(in the rows, 128 means zero)
Known rows, with every way that one mark hangs from another
dagu{negi{vavit{ruvi} zotoge} rinam}: [111 119 125  85  91 133 199 142 158 123  84 118 129 110 174 156 111 143
  86 148 117  76 119  81 108 130 172 140 177 171 186  84 139 142  80 135
 115 111 161 156  99  61 123 106  83]
dagu{negi{zotoge} rinam{ruvi zatut}}: [112  78 137  88  99 109 196 158 139 117  66 177 153 111 154 128 121 118
 147 130 116  90 109  93 134 122 174 133 155 153 131  85 146 135 128 142
 117 111 162 102  90  67 117 126  75]
dagu{rinam}: [116  76 156  93 128 137 173 127 156 126 111 154 101  91 176 140 105 142
 117  99 138  89 144 107 139 140 151 125 148 156 166  64 128 142 111 150
 130 106 113  99 106  76 105 108  92]
bulov{rinam{dagu ruvi{vavit} zatut}}: [115  45 184 103  98 106 132 129 173 117  63 169 134  98 134 129 137  98
 127 101 142 103 128 111 156 127 165 112 144 146 136 109 152 144 198 140
 110 116 151  84 126  76 136  98  66]
zatut{rinam{ruvi}}: [133  91 172  82 121 141 145  99 175 135  77 145 123 115 150 142 128 105
 117  85 160 113 142 106 140 119 136 124 141 146 142  56 149 141 146 148
 159  88 107 126  91  75 127 129  80]
ruvi{vavit{negi{dagu{rinam} zotoge}}}: [116 126 138 112 140 113 137 145 149 136 113 137 144  94 135 138  85 122
 114 104  85  64 146 140 117 170 179 145 175 153 139  70 160 179 121 132
  94  93 149 106 100  77  73 100  84]
negi{dagu vavit{ruvi} zotoge}: [134 140 128  85 101 126 155 116 165 137  84 100 130 116 140 160 111 127
  58 144  87  96 132 132  61 128 161 135 197 179 191  84 145 148 116 136
 131  85 143 184 101  90 126 106  96]
ruvi{vavit{negi{dagu zotoge}}}: [107 122 147 102 144 105 130 130 153 145 104 137 155 106 132 139  86 106
 107 101 100  73 147 141 105 170 177 155 174 144 123  76 162 182 129 135
 120  85 148 122 104  76  92 108  82]
bulov{rinam}: [137  71 171  89 150 120 162 117 166 145 112 141 121  76 166 140 107 119
 114 103 157 103 136 112 136 142 166 130 156 130 161  79 141 140 118 148
 126  96 114 126 106  79 151 107  77]
negi{dagu zotoge}: [135 120 135  78 143 112 155 118 146 132  86 135 135 107 131 144  93 116
 103 118  92 110 144 127  81 153 175 137 175 154 145  80 145 147 132 154
 153  72 131 133  83  91 119 111  99]
dagu{negi{vavit}}: [ 79  99 145  71 114 137 181 117 160 139  85 117 119 126 174 157 100 129
  93 123 165 105 110  73 105 122 167 149 167 120 131  96 136 151  94 157
 158 100 133 155  90  68 164 119  63]
dagu{negi{zotoge}}: [107  99 141  70 139 117 191 121 150 133  75 137 147 116 160 140  90 114
 123 115 142  97 128  77 108 146 178 150 160 124 124  87 142 146 103 152
 163  87 141 132  82  59 140 125  83]
vavit{negi ruvi}: [119  84 159 105 105 109 168  98 181 154 122 129 140 115 183 141 118 126
 101  97 138  76 142 128 126 123 125 146 163 148 164  61 137 175  87 123
 148  86 117 168 141  46 109 106  95]
vavit{negi{dagu{rinam{ruvi}} zotoge}}: [129 121 132 110 138  93 154 131 140 135 103 151 137 107 123 133 114 136
 126 132  69  92 138 141 105 134 165 147 175 159 159  58 171 171 121 130
 101  79 148 125 107  86  96  99  84]
vavit{negi{dagu zotoge} ruvi}: [136 124 129  99 116  92 159 111 162 148 105 121 157 115 144 145 109 119
  99 131  85  82 141 144  88 137 143 153 184 163 172  64 150 176  96 119
 143  74 137 175 123  62 100  99 104]
bulov{rinam{dagu{negi} ruvi zatut}}: [100  43 164  88  92  98 169 123 160 121  49 161 135 112 142 131 144 106
 142 121 152 126 107  86 146 110 167 128 146 135 127 120 152 141 169 145
 130 111 150 110 110  62 170 104  64]
dagu{negi{zotoge} rinam{bulov ruvi}}: [124  87 139  87 102 130 182 137 147 124  77 158 132 121 152 112 108 114
 166 139 117 119 133 115 129 135 176 124 130 163 145  69 157 138 137 159
 122 103 150 114 133  78  97 104  54]
zatut{rinam}: [126  97 162  76 133 145 146  99 178 140  89 131 124 107 158 155 110 111
 110  78 163 103 154 101 141 137 147 131 146 144 133  66 131 145 120 155
 167  83 100 136  74  71 128 126  95]
rinam{bulov dagu ruvi zatut}: [104  34 172  83  70 121 139  96 183 117  57 176 123 144 127 112 141  85
 168  91 152 136 140 137 125 100 144  93 113 172 113 100 138 147 207 165
 155  91 138 111 160  79 110  95  74]
vavit{negi{dagu{rinam} zotoge}}: [117 126 128 105 146  98 155 135 144 138 114 141 138 100 130 139  99 135
 117 124  79  85 143 136 100 151 174 148 181 159 148  66 157 173  99 138
 102  75 142 131  95  78  92  98 101]
dagu{negi rinam{bulov}}: [ 93  78 136  87  97 140 178 128 157 128  98 140 109 119 180 129  93 123
 156 119 152 114 130 108 140 145 168 126 124 154 140  75 129 143 106 171
 148 112 122 118 127  65 103 102  69]
vavit{negi{zotoge} ruvi}: [132 101 154 101 123 106 177 108 178 151 109 134 159 111 164 139 114 119
 105 103 117  63 144 134 106 132 143 149 171 156 165  59 149 170  88 119
 134  77 142 168 129  51 102 108 100]
ruvi{vavit}: [109  80 178  89 122 139 143 118 165 138 100 147 125 102 173 141  90 108
 104  78 160  81 147 114 135 156 160 125 147 133 134  77 134 155 141 148
 155 104 119  98 113  75 107 121  76]
bulov{rinam{zatut}}: [126  55 166  87 128 114 165 127 166 140 102 161 134  75 159 141 114 106
 121  94 158 100 127 121 137 131 169 127 156 139 134  93 129 144 128 151
 116  99 126 126  99  77 154 116  88]
negi{dagu{rinam} vavit{ruvi} zotoge}: [137 142 119  97  94 134 163 134 154 126  93 112 114 101 144 161 113 144
  65 154  71  87 128 130  79 133 162 134 197 199 213  77 142 145 103 135
 102  99 150 162  94  93 102  96 101]
negi{dagu{rinam} zotoge}: [135 122 125  91 135 117 158 137 136 123  94 142 117  95 136 143  95 132
 115 125  78 100 147 125  96 158 178 133 175 173 171  76 144 144 122 152
 124  87 135 113  82  93  96 102 105]

Rows
[118  78 176  88  82 154 102  93 192 123  51 141 115 134 126 129 128  81
 143  78 152 127 159 124 151 135 149 103 108 168 129  76 157 150 205 162
 155  96 124 102 144  79  92  98  69]	zatut{rinam{bulov dagu ruvi{vavit}}}
[122 112 158 106 130 106 133 129 147 141  87 147 154 117 124 128 106 108
 115 113  92  91 136 138 109 143 165 146 166 135 135  65 178 173 158 133
 119  89 149 112 124  84  97 110  62]	rinam{ruvi{vavit{negi{dagu zotoge}}}}
[119  75 137  96  78 128 139 132 146 122  91 163 117 123 140 121 119 111
 154 121 106 131 139 164 118 123 151 107 136 184 148  78 138 140 160 165
 127 107 121 113 133  98  92 104  78]	negi{dagu{rinam{bulov ruvi zatut}}}
[118 122 122 100  73 142 152 122 157 126 101 107  94 112 169 165 121 148
  64 144  98  96 128 124  93 121 146 130 180 188 211  77 129 146 101 142
 125 114 121 157 107  87 112  95  93]	negi{dagu{rinam} vavit{ruvi}}
[124  77 169  79  88 147 120  83 190 123  54 139 105 139 128 125 140  89
 150  89 157 139 155 123 139 116 139 104 110 173 134  72 151 147 191 165
 171  81 117 120 138  77 110  96  78]	zatut{rinam{bulov dagu ruvi}}
[124  93 162 114 134 119 156 145 155 125 103 169 139  95 148 124 112 128
 129 102 100  69 143 130 142 147 163 133 157 154 153  58 167 163 141 126
  86 104 151  88 129  77  80 105  66]	dagu{rinam{ruvi{vavit{negi{zotoge}}}}}
[142  71 187 107 130 122 143 128 164 140  95 150 128  79 159 129 115 111
 112 102 144 101 132 121 157 142 163 124 147 126 165  74 162 143 160 140
 107 114 130  97 128  85 137 107  50]	bulov{rinam{ruvi{vavit}}}
[140 105 133  93 108 106 159 146 134 112  77 173 142 105 120 133 120 121
 125 128  77 105 137 134 103 132 170 123 170 184 153  81 149 139 155 145
 106  97 147 105  87  95  99 114  98]	negi{dagu{rinam{ruvi zatut}} zotoge}
[131 138 130  94 118 131 152 140 139 121  82 134 111 104 119 143 120 142
  86 155  67 111 122 123  82 123 179 128 188 175 180  76 163 143 143 142
  90  96 155 134  91 115 116 100  78]	negi{dagu{rinam{ruvi}} vavit zotoge}
[108 116 137  69  98 131 193 122 168 139  73 111 142 122 172 154 108 125
  77 139 134  89 118  82  91 122 167 149 180 150 160  90 142 148  87 137
 148  95 155 177  97  62 147 117  79]	dagu{negi{vavit{ruvi} zotoge}}
[117  50 159  99  83 136 158 127 167 122  98 184 119 113 157 112 125 105
 161  96 135 113 141 151 142 118 145 100 120 176 139  71 134 134 160 159
 112 107 127 103 146  88  90 107  71]	dagu{rinam{bulov ruvi zatut}}
[ 94 106 151 106 128 113 123 123 157 151 112 128 137 109 149 144  86 112
 101  97 122  82 142 140 118 161 161 149 163 129 123  74 150 182 123 139
 138  92 122 120 120  73 101 106  79]	ruvi{vavit{negi{dagu}}}
[ 95  90 164  86  80 134 130 107 171 118  33 136 126 138 142 144 128  98
 123  99 156 113 136  70 160 131 154 126 128 134 116  89 157 155 172 150
 166 106 134  95  96  55 125 113  66]	zatut{rinam{dagu{negi} ruvi{vavit}}}
[124  66 180  92  94 147 127 109 175 138  88 157 124 124 155 109 107  87
 144  89 146 119 149 152 135 140 150 107 119 148 136  65 150 148 183 161
 142 105 121 101 166  91  87 106  42]	rinam{bulov ruvi{vavit}}
[113  61 168 106  89 133 155 146 156 117  89 187 129 100 164 126 124 115
 132  89 135  79 133 124 156 129 151 107 142 160 138  79 138 138 158 142
  99 127 134  71 117  79  89 118  73]	dagu{rinam{ruvi{vavit} zatut}}
[ 79  74 142  71  98 104 181 121 162 110  47 158 151 136 138 142 119 100
 139 106 145 100 123  75 110 127 179 133 157 146  95 119 130 152 149 153
 164  87 163 116  83  51 140 114 103]	rinam{dagu{negi{zotoge}} zatut}
[120 141 122  90 132 136 156 142 145 122  98 121 107  98 125 154 102 144
  81 146  79  99 135 124  77 140 184 136 191 180 171  84 152 146 114 148
  94  91 147 138  78 109 111  99  93]	negi{dagu{rinam} vavit zotoge}
[105  59 185  93  81 139 119  94 183 119  61 154 110 139 137 111 123  91
 150  95 142 128 151 137 137 129 150  99 108 159 131  86 152 152 217 163
 154 106 133  83 180  83  83  82  52]	rinam{bulov dagu ruvi{vavit}}
[ 99  74 148  98  76 143 160 139 154 122  82 155 119 125 172 115 103 108
 152 123 140 110 134 116 156 148 164 119 121 148 140  71 151 141 148 161
 130 129 135  89 149  75  87 103  35]	dagu{negi rinam{bulov ruvi{vavit}}}
[103  98 144  69 102 141 144  94 182 123  46 123 131 137 124 141 108  85
 149 101 151 129 153  99 123 144 174 127 126 165 107  93 147 152 153 168
 173  74 136 137 101  64 120  99  90]	zatut{rinam{bulov dagu{negi{zotoge}}}}
[107  89 130  93  97 115 153 138 144 119  99 156 115 106 152 146 111 131
 121 112 112 105 137 131 118 138 155 123 162 168 143  88 122 144 123 159
 130 102 116 108  84  85 108 115 108]	negi{dagu{rinam{zatut}}}
[ 63  89 149  71 102 134 166 101 168 123  61 121 106 135 155 156 119 130
 101 125 158 113 114  57 106 110 165 139 158 139 125 114 138 158 131 158
 175  95 140 137 101  57 157  98  73]	rinam{dagu{negi{vavit}}}
[123 101 145 106  98 124 132 137 139 121  91 147 107 106 152 133 109 132
 112 122  98 105 137 124 129 144 156 122 156 157 175  70 149 147 155 148
 125 118 118  81 112  95  92 106  76]	negi{dagu{rinam{ruvi{vavit}}}}
[ 93  58 159  78  77 124 156  90 169 118  46 148 109 157 144 115 128  99
 164 124 151 149 132 103 125 111 152 118 110 146 123  96 152 150 183 168
 182  97 136 115 159  65 127  89  53]	rinam{bulov dagu{negi} ruvi}
[103  95 151  78 131 114 168 121 164 128  65 120 119  94 137 153 116 121
 103 139 132 110 113  68 111 134 197 142 172 141 150 119 158 150 137 144
 119  95 166 138  94  72 172  87  71]	bulov{rinam{dagu{negi{vavit zotoge}}}}
[ 53  76 145  73  84 120 169 115 170 115  54 138 128 138 144 155 124 114
 111 116 165 105 112  70 106 101 166 132 159 146  98 129 126 158 138 159
 162 100 155 135  93  57 165 110  89]	rinam{dagu{negi{vavit}} zatut}
[ 79  87 148  77  68 128 175  98 176 118  62 110 110 144 172 159 128 131
  92 131 154 105 118  64 109 109 149 138 158 151 157 107 131 157 120 144
 175 105 140 154 119  49 153  91  82]	rinam{dagu{negi{vavit{ruvi}}}}
[111  99 139 115 111 112 135 123 151 143 115 144 115 120 135 120 116 126
 146 126  98 118 142 162 119 130 148 133 146 162 151  62 157 174 130 147
 117  92 121 133 146  87  92  91  72]	vavit{negi{dagu{rinam{bulov ruvi}}}}
[126  65 161  97  99 140 158 116 161 125 102 166 100 112 161 111 121 123
 151 105 134 121 150 140 137 125 142 105 120 172 167  53 143 137 150 162
 124 107 115  99 150  92  88  97  60]	dagu{rinam{bulov ruvi}}
[109 106 167 101 152 114 150 127 166 146 110 143 159 101 147 135  87 103
 114  82 123  60 154 133 121 162 174 147 166 131 111  67 157 180 120 132
 116  84 148 118 115  67  92 113  81]	ruvi{vavit{negi{zotoge}}}
[110  56 166 106  77 144 142 140 169 121  93 186 125 111 158 111 116  97
 157  93 137  96 145 160 151 136 151  94 119 176 134  70 136 140 172 159
 105 123 135  82 151  88  69 110  61]	dagu{rinam{bulov ruvi{vavit} zatut}}
[147 118 132  95 128 110 158 136 132 116  83 156 121 104 128 134 110 129
 117 131  71 112 140 124 102 141 172 128 169 172 173  67 159 140 145 146
 111  93 142 105  92  97  98 104  89]	negi{dagu{rinam{ruvi}} zotoge}
[108  82 163  78  99 152 120  78 196 128  69 131 106 128 134 137 119  93
 142  76 163 129 162 121 132 133 152 112 116 171 123  79 136 151 165 172
 174  77 110 128 117  70 114  94  94]	zatut{rinam{bulov dagu}}
